Each row was made from one walk, in order. Every step used is in the known rows, and no mark comes twice. Write each row's walk.
Known rows
x -> l: [-18  24  53 -32 -46 -12  29  -3 -41 -13 -26  19 -34  13  17  42  -6 -23
  -6   2 -15  -1 -21 -19  18  18  18 -49   2 -76  35  24   0 -23  22  -6
 -41]
v -> x -> t: [ 19  38  -9 -49  -3  -4  13 -27 -27 -69 -50  23 -16   0  42 -32 -35 -70
  50  -3 -25 -32   8   8 -14  14   6 -32  24 -36  54 -11  22 -51  -8 -35
 -24]
g -> f -> c: [ -25  -22  -10  -50   14  -19   97   48  -49  -30    2   56   34   56
   48   -6    2  -37   33   12   31  -20   28  -24  -51   -1   12 -105
    5  -33  -14  -11   -5  -44    0    2  -59]
l -> x -> t -> r -> a -> e -> h -> c: [ -44   68  -24   34   83   -1  -93  -15    1  -68   12   50    2   13
    3  -10  -70 -102    1  -55  -16   12    3    6  -16  -25   18  -41
    5  -92    1   43   22   31  -19  -19  -48]
j -> c -> w: [-10  21 -35 -16  13  12  87 -14 -30 -65 -24  45  -6 -23  60  36  16  -4
  26  33 -60 -36  14 -48 -29  43 -53 -24  24 -75 -29 -77 -30  33 -26 -14
 -29]
w -> c -> y -> e -> h -> k: [ 23 -60 -21  29  27 -85  -8  39 -18 -38  20   1  38  16   8  12 -34  25
  -6  48  68 -18  48  27  10   2 -12  -1 -40  14  19 -11  18 -31   4 -28
   3]
w -> c -> h -> k: [ -9 -55   9 -29 -31 -28  22  38 -14   3  35 -21  10  -5  -5 -29 -25   9
 -32  31 -13 -28  46 -44 -13  13  -8 -56 -45 -30  42   1  50 -18 -39 -14
 -48]
s -> j -> c -> w: [ 32  20 -39 -32   8  16 109  10 -28 -94   0   8   0 -31  44  48   5  29
  61   9 -74  -8  -2 -10 -40  27 -60  15   5 -56 -32 -55 -40  19 -30  -9
 -49]
y -> e -> h -> c: [  8  12 -23  38  72 -72 -42  46 -33 -25 -10  44   0  28  24   5  -9 -41
  -3  -6  40  20  44  27  19   3  39 -23  24 -10 -42  43 -19 -52  15 -37
  37]
a -> e: [  3 -12  20  -3  29  33 -36   5 -39 -34 -53  -7  -9  -8  38  45  -7  -4
  64  31 -49 -16 -38 -37   4 -11  25 -23   7 -70  12  -8 -25  -3 -11 -19
 -45]
l -> x: [ 23   8 -13 -69   6 -33  42  -9 -35 -28 -38   1 -18  13  72  34 -16 -17
  28  51 -14 -31 -37   6 -24 -11  24 -17  17 -82  -4  21  32   9   8 -39
 -42]
t -> r: [-23  25  12 -14   2  41  34 -25 -34   2 -47  16  10   8  39  35   5   6
  12 -18 -57 -21  -7   7   0  -2 -17 -29   9 -74  42   7 -19 -16  -2 -12
 -57]
k -> h -> c -> w: [ 10  20 -40 -24  24  18  43   7  -2 -35 -28  26  -5  68  28  -4  26  37
  19 -31 -33  19  43 -38 -22   7  -8  10  40 -54 -49 -48  33   1   6 -24
  -4]
x -> t -> r -> a -> e -> h: [-47  68  42  45  35  69 -98 -13 -12 -35 -11  49  42  -4  -1   6 -53 -65
  52 -59 -52 -14 -18 -10  11 -20   2 -33 -11 -76  50  13 -15  23 -13 -15
 -70]
r -> a -> e: [-22  -2  56   4  14  64 -50  12 -17 -30 -51   7  19 -12  52  36 -33 -21
  34  30 -72 -38 -61 -57  12 -20  27 -15  17 -97  36  -9 -12  -4 -33 -21
 -69]
l -> x -> t -> r -> a -> e -> h: [-22  80  20  15  52  29 -91 -29 -17 -59   4  39  25  -3  29  24 -68 -73
  47 -39 -27 -19 -34   8  -7 -32   9 -21 -11 -81  25  25  23  50  -1 -30
 -69]
l -> x -> t -> r -> a -> e -> h -> c -> y: [ -33   42  -46   17   85    6  -68  -10   39  -71    0   54   21   53
    3    1  -91  -74    9  -40   -4  -33   -8    5  -13  -15  -16    0
    3 -101    0    7   35   32  -19   -6  -70]
a -> e -> h -> c: [-20 -19 -25  33  93 -31 -60  29 -20 -31 -11  34  -8  38 -17   3 -12 -49
  23 -24  -4  14  26 -12   7   3  32 -45  21 -68 -49  38 -13  -6  -4 -12
  12]
f -> c: [-15 -29  -7 -46 -14 -18  68  18 -17 -25 -33  39  -1  11  58  -1   1  -8
 -12  19   8 -15   3 -20 -55  -4  15 -81   0 -52  25  11  24 -41 -18  -3
 -43]
l -> x -> t -> r -> a: [ -22   84   11  -38  -25   42    5  -36   -9  -50  -31   26   17  -15
   70    9  -65  -59   10   -3  -48  -26  -39   10  -22  -33   -4  -24
    1  -97   71    8   30   12  -20  -25 -100]
w -> c -> h -> e: [  3  -5   7 -20  43 -40  30  22  -6 -17  51  -9  12   5   0  22 -26  16
  -6  30  -6 -34  44 -50   7 -14   7 -62 -11 -15 -22  19   5 -19 -37 -10
 -43]
f -> g: [ 18 -12  14 -46   9  12  46  22 -16  14  -9  30  26  34  42  10   7 -37
  -3   7  -9 -19 -24  18 -17 -38  31 -39  -4 -88   6   5 -17  -8   5   8
 -35]
y -> k: [-14 -16  31   3 -54  34  19  28 -54   4 -57  -8   9 -25  83   2  -6  30
  33  20 -51   1 -14 -23  -8 -24  11 -50  -8 -72  20  -7  36 -16  10 -30
 -29]
h -> c -> y -> k -> d: [-24 -56 -21  21 -14 -11  29  16  -2 -31 -60  -6  42  67  21   9  -2  29
   0  42 -10 -20  36 -22  -1 -40  -7 -21   9 -89  25 -13  29 -42  -5  -3
 -11]
e -> h -> k: [ 14 -36  22  11 -26 -24 -17  34 -38  -4   3  25  10  15 -28  -8 -19  -2
  -8   1   0  13  33  33  -1   3  22 -35 -10 -58  38  30  38  30  20 -34
   6]
r -> a -> e -> h: [-25   9  52  21  49  33 -76  15 -13 -13 -18  31  42  18  19  26 -36 -43
  41  -2 -36 -37 -40 -27  18 -11  24 -23  11 -79  -5  24   3  18  -9 -28
 -37]
l -> x -> t -> r: [  3  70 -28 -45  -5   7  19 -41 -36 -57 -29  17  -9 -14  54  17 -35 -35
  33 -12 -30  -6 -21  17 -35 -26  -1 -32  -7 -73  54   5  17  17   2 -25
 -76]
r -> t: [ -2   9  31 -43 -10  40  39  22 -58 -14  -4   0  13 -30  33  23   6 -43
  32   4 -16 -17 -36 -25 -23 -19  39 -21  -1 -79  66  10  -4 -18   9 -29
 -44]
k -> y: [  6  19   6 -27 -41  38  29  13   9 -34 -32  -9  34  30  42   9 -12  11
  36  24  -1 -53 -44 -20 -18 -25 -10   9  18 -40  21   8 -11 -15  14 -19
  -2]
a -> e -> h: [ -4  -5  16  19  68   0 -60  16 -39 -16 -21  20   9  19   6  39  -8 -17
  65  -4 -16 -17 -17  -9  11  -7  24 -30   2 -61 -21  25 -13  20  14 -23
  -8]
j -> c: [-11 -11 -15 -26  11  -5  50  -1 -15 -49 -38  44  11 -26  66  25  -6 -32
 -14  41 -32 -48   0 -33 -20  22 -26 -34  18 -88   0 -15 -42  -8 -29 -16
 -21]
d -> k -> h: [ 21  -9  48  -7 -46   9 -31 -16  11   6 -34  16  14  40  75  10  29  69
  45 -32  11 -19 -29 -43 -18 -32  24  36  23 -58  54  11  38 -20  10 -25
 -15]

Which walk is each row?
[  1 -19 -35   0  74 -78  20  16 -13 -31  -1  10  52  29  44  31 -28   7
  39  36  64 -57  17   3   7   4 -21  -2 -30   8 -24  -6 -14 -50   0 -21
  -8] : w -> c -> y -> e -> h
[ 22 -27 -41   2  40 -32  12  42   4 -43 -57  19   5  38  56  31 -32   0
  -2  45  23 -26  15 -12  11  11   5  20  30 -31  -4 -27 -23 -73  -5 -18
 -22] : h -> c -> y -> e
[ 33 -11   7  17 -41 -23 -34  55  13 -29  57 -41  37   0  25 -16 -22  31
 -15  54  45 -31  26 -42   1 -20 -17   9 -35  63  32  -9  17 -51  -4 -34
   6] : w -> c -> h -> k -> y -> e
[ 30  37  41  71 -23 -39 -88  21   2 -27  13  17  34  19  51  18   6  44
  68 -19  88 -31 -30   5   9 -44  15  53  19  31  32  36  -9 -25  31 -37
  63] : d -> k -> y -> e -> h
[ 92 -43 -19  27  11 -63  -2  60   5 -86  24  19  33  -6  14  47 -47  30
  -3  36  33 -10  29  65  -6  12 -42  64 -19  -6   2 -12 -32  -7  15 -32
   1] : s -> j -> c -> y -> e -> h -> k
[-16 -13   2 -76  19 -11  82  76 -25  15  37  61  35  84  36 -19  -9 -35
  30   5  31 -56  42 -52 -43  26  -3 -98   2  -9 -26 -10  23 -40  -9  -2
 -81] : g -> f -> c -> h
[  0 -23  10  13 -17 -26 -33   1  32 -12 -23  35  -1  52  44 -18  23  47
  -4 -47  20   7   9 -40 -25 -30  27  21  39 -61  27  25  40 -41  -8 -17
   9] : d -> k -> h -> c
[ 15 -58  -3 -33 -56  19  57  37  28   2 -42  26  40  63 113 -17  -4  93
  -7  -3  29 -29   1 -54 -52 -34 -14 -21 -15 -46  -6 -52  92 -38  25 -14
 -32] : f -> c -> y -> k -> h
[ -5 -56 -15 -25 -22  10  52  15  18   2 -31 -25  70  38  94  -7  -8  90
  23  18   7 -46  -7 -66 -24 -28 -35  -5 -44 -43 -17 -47  63 -39   8 -10
 -30] : w -> c -> y -> k -> h
[ 45  -8  46  59   1 -71 -92   8 -54 -37  -4  12  34  43 -28  47  13  -3
  13  45  38  26  57  52  39 -42  46   1  -3  -3  65  35 -11 -10  45 -55
  35] : y -> e -> h -> k -> d
[-18 -41 -55 -14  59 -48  36  41  20 -14 -20  48  16  85 -11  -6 -38 -21
  -1 -11  25 -46  36  10  -1  20 -16 -18  26 -78 -33  14  18 -13  -5  -2
  -2] : e -> h -> c -> y
[-33 -16  -8 -62  15 -20  55  20  -8  10  17 -12  23  13  33 -10 -13 -12
  10  26 -18 -64  14 -63  -9  14 -17 -57 -22 -26  -6   4  20 -41 -42  -8
 -56] : w -> c -> h
[-27 -13 -29  -1  52 -52   8  34 -19 -14 -10  50   4  43 -14 -20 -12 -45
  -8 -24   8   4  45  20  -8  11  17 -50  23 -67 -37  51   9 -18  -5 -16
  20] : e -> h -> c
[ 40 -34   9   2   4  -5  61  74  -1 -28  24  53  68 100  66  13 -21  89
  18   0  63   0  49 -38 -32 -54   9 -48  -2 -12 -58 -55  48 -20  48 -14
 -35] : g -> f -> c -> y -> k -> h -> e
[-19  10 -40  44 101 -12 -28  21 -39 -51   0  32 -21  38 -29  21   5 -12
  65 -31 -29  26  46 -24  -2  20   5 -34  26 -57 -72 -22   5  42  -5 -14
   7] : a -> e -> h -> c -> w
[ 31 -38   4  15   5 -15  31  18  25 -30   6 -18  57  29  63  23 -25 115
  -1  23  16  -9  25 -51  -4 -61  -9  -5 -29 -28 -32 -32  42 -18  14 -19
 -13] : w -> c -> y -> k -> h -> e
[  5  56 -18 100  14 -51 -59  25   2 -54  36  34   0  34  23  -1  21  49
  64 -40  72  13  28  -9 -10 -13  -6  47  42  41 -17 -14   8  -8  13 -26
  83] : d -> k -> y -> e -> h -> c -> w
[ 44 -21  -6  34   5 -36 -55  17  49 -23 -39  34  13  68  86  21   1  78
  10 -10  65 -21   3 -37   0 -25  11  83  40 -12  26 -21  19 -73   7 -28
   5] : d -> k -> h -> c -> y -> e
[ 25 -10   5 -12 -64  25  -3  53  48 -29  42  18  16   4   8 -24 -25  -1
 -55  39  -2 -65  23 -46 -17  13 -50  12   6 -30  26 -23  10  20 -14 -20
   7] : j -> c -> h -> k -> y
[ 22  -8  21  24 -56  -4 -27  44   7 -25  25   6  35  39 -34 -23 -22  12
  -2  -3  30 -11   9  31  -9 -22  -4   1  -2 -23  35  32  34  29  33 -27
  48] : e -> h -> k -> y
[-25  78  30 -20  -7  54  -6 -50  -6 -41 -42  36  18  -2  51 -26 -47 -82
   4 -40 -71 -49  -3  18   1   5 -21 -31  26 -61  87 -10  22 -48 -33 -28
 -66] : v -> x -> t -> r -> a
[ 55 -32  21  46   4 -62 -65  14 -16 -41 -15  12  51  80 -22  54  -9  31
  15  56  54 -18  49  43  38 -24  13  35   0 -14  68  -1  -1  -5  43 -38
  16] : c -> y -> e -> h -> k -> d
[ 16 -33  38  22 -16 -46 -46  -1 -33 -25  -5  15  37  61 -64  16  16 -10
   8  22  13   7  53  44   9 -32  30 -29  -1 -61  73  46  23  22  27 -28
  17] : e -> h -> k -> d
[104   6   5   9 -53   2 -26  82  31 -77  61 -23  27 -20  34  18 -36  32
 -14  41  14 -28   8   0 -10  -9 -40  77 -10  48  14 -12 -32 -31  -3 -33
   4] : s -> j -> c -> h -> k -> y -> e
[-63  15  10  65  91  33 -84  11   0 -14  -5  49  26  34 -13   8 -28 -57
 -23 -59 -48   0  14  -5  16  -6  -3 -40  24 -86 -11  45  -8   2 -31  -3
 -29] : t -> r -> a -> e -> h -> c
[ 57 -35  11  33  -3 -38 -39  45 -20 -15 -14  24  15  36  12  31 -38  34
   0  40  44 -13  22  41  27   4   4  30  -9 -11  34 -21  21  -2  37 -45
   4] : c -> y -> e -> h -> k
